(in the rows, 128 means zero)
Known rows, with every step that occurs:
L > H > E: [137 131 113 114 135 114 137 137  94 161 102 121 122 107 112 110 149 144
 156 165]
E > H > L: [179 177 118 124 151 133 153 116 174 157 106 136 142  89 122 145 161 107
 101 133]
P > J > E > H > L: [ 85 177  77 138 142 121 120 140 120 129 152 140 146 124 119 157 132  69
 115  92]
P > J > E: [ 69 146  89 138 137 124 107 143 109 120 171 141 144 151 113 140 116  85
 121  93]
Y > J: [113 144 115 140 168 131 125 109 120 109 150 147 150 181 127 150 133 151
 131 148]
H > E: [114 126 154 105 130 127 129 131  86 170 117 113 119 137 140 104 132 146
 147 116]
E > J > P > H: [ 96  93 168 123  93 134 127 143 156  99 118 118  90 138 149  77 120 159
 144 125]
P > J: [ 86 135  89 147 134 127 108 134 118 125 182 135 165 151  91 122 122 110
 137 117]
L > Q: [138  89 150 143 128 105 102 113 158 130 179 129 105 134  47 135 158 173
 113 121]
Y > J > E > H > L: [112 186 103 130 175 124 137 117 122 113 119 153 131 155 156 185 144 108
 110 122]
E > H: [160 144 137 143 148 153 138 117 166 158 110 123 158 101 134 169 127 116
 120 106]
Z > Q: [175 107 163 140 158 104 123 102 136 124 154 154 183 158  61  90 143 140
 135 162]
L > H > P > J: [156 118  75 137 111 141 103 109 113 102 157 124 150  98  83 123 125 131
 145 178]
Z > H > E > J > P: [176 147 167 108 108 105 156 133 101 175  81 100 154 138 151  91  98 151
 150 155]
Y > J > E > H: [102 169 113 139 174 133 129 116 119 113 120 146 140 161 161 196 128 114
 121 109]
J > Y: [136  62 115 167 100 116 143 163 144 144 142 173 119 125 126 131 122 112
 123 137]
Y > J > P > H > L > Q: [117 126 118 124 141 123 132 109 132 110 141 130 125 131 109 128 133 154
 126 143]
Y > J > P > H > E: [101 123 129 121 140 141 133 115 104 124 122 118 138 137 146 129 108 149
 147 128]
P > H > E: [173 117 163 111 118 118 121 150 115 149  98  90 115 114 148 142 135 105
 100 101]
L > H > P: [186 106 100 127 115 149 113 104 129 108 139 125 136  94  91 117 128 147
 131 187]
E > J > P > H > L: [105 108 158 113  95 125 135 142 159  99 115 124  81 132 144  66 136 153
 136 139]

Rows:
[ 77 162  87 147 140 130 113 141 117 129 154 135 154 131 125 169 116  73
 125  78] -> P > J > E > H
[121 134 115 119 145 137 140 112 130 113 129 131 136 133 129 120 122 143
 124 147] -> Y > J > P > H > L
[ 91  83 140 163  88 102 130 168 145 100 134 167  83 168 153 111 144 140
 150 140] -> E > J > Y
[128  83 162  99 102 156 140 130 128 160 106  92 120  80 136  80  90 140
 133 107] -> J > P > H > E
[131 114 100 131  97 165  81 100 106  82 188 122 142 124 114 135  94 111
 120 117] -> H > P > J > E
[ 76 106 155 131  92  99 131 162  82 143 109 135  80 155 170 105 144 144
 174 119] -> H > E > J > Y
[101 123 123 113 115 114 138 140  95 144  95 119 101 111 127  85 145 162
 181 165] -> L > H > E > J > P
[146 172 125 112 153 131 145 132 154 144 101 143 110 105 149 160 142  81
  82  98] -> J > E > H > L
[ 86 120 119 129 151 152 137 101 122 118 145 139 149 150 126 114 104 168
 152 144] -> Y > J > P
[117 162 111 138 160 146 118 104 114  99 130 141 140 153 162 198 118 117
 121 113] -> Y > J > E > H > P
[144  76 154 109 108 162 139 126 160 144 120 102 129  83 121  82  88 138
 115 116] -> J > P > H
[150 120 171 115 106 108 117 159 115 128  94  93  95 133 164 135 144 115
 116 103] -> P > H > E > J
[147 104 162 129  92  99 122 172 112 130  93 106  88 128 171 142 142 104
 119 103] -> P > H > E > J > Y
[157 141 107 152 116 170 106  98 139 121 146 111 170  88 127 178 107 107
 135 105] -> E > H > P > J
[111 118 124 128 145 146 133 112 126 113 131 125 144 140 136 131 106 149
 135 134] -> Y > J > P > H
[144 164 128 117 148 119 136 129 157 140 113 142  99 102 128 168 153  92
  83  94] -> J > E > H > L > Q
[252 178 130 106 140  97 169 122 153 167 103 130 173 126 103  96 131 120
  80 197] -> Z > H > L
[102 101 162 119  89 112 126 139 162  96 127 122  71 130 122  74 147 163
 137 134] -> E > J > P > H > L > Q
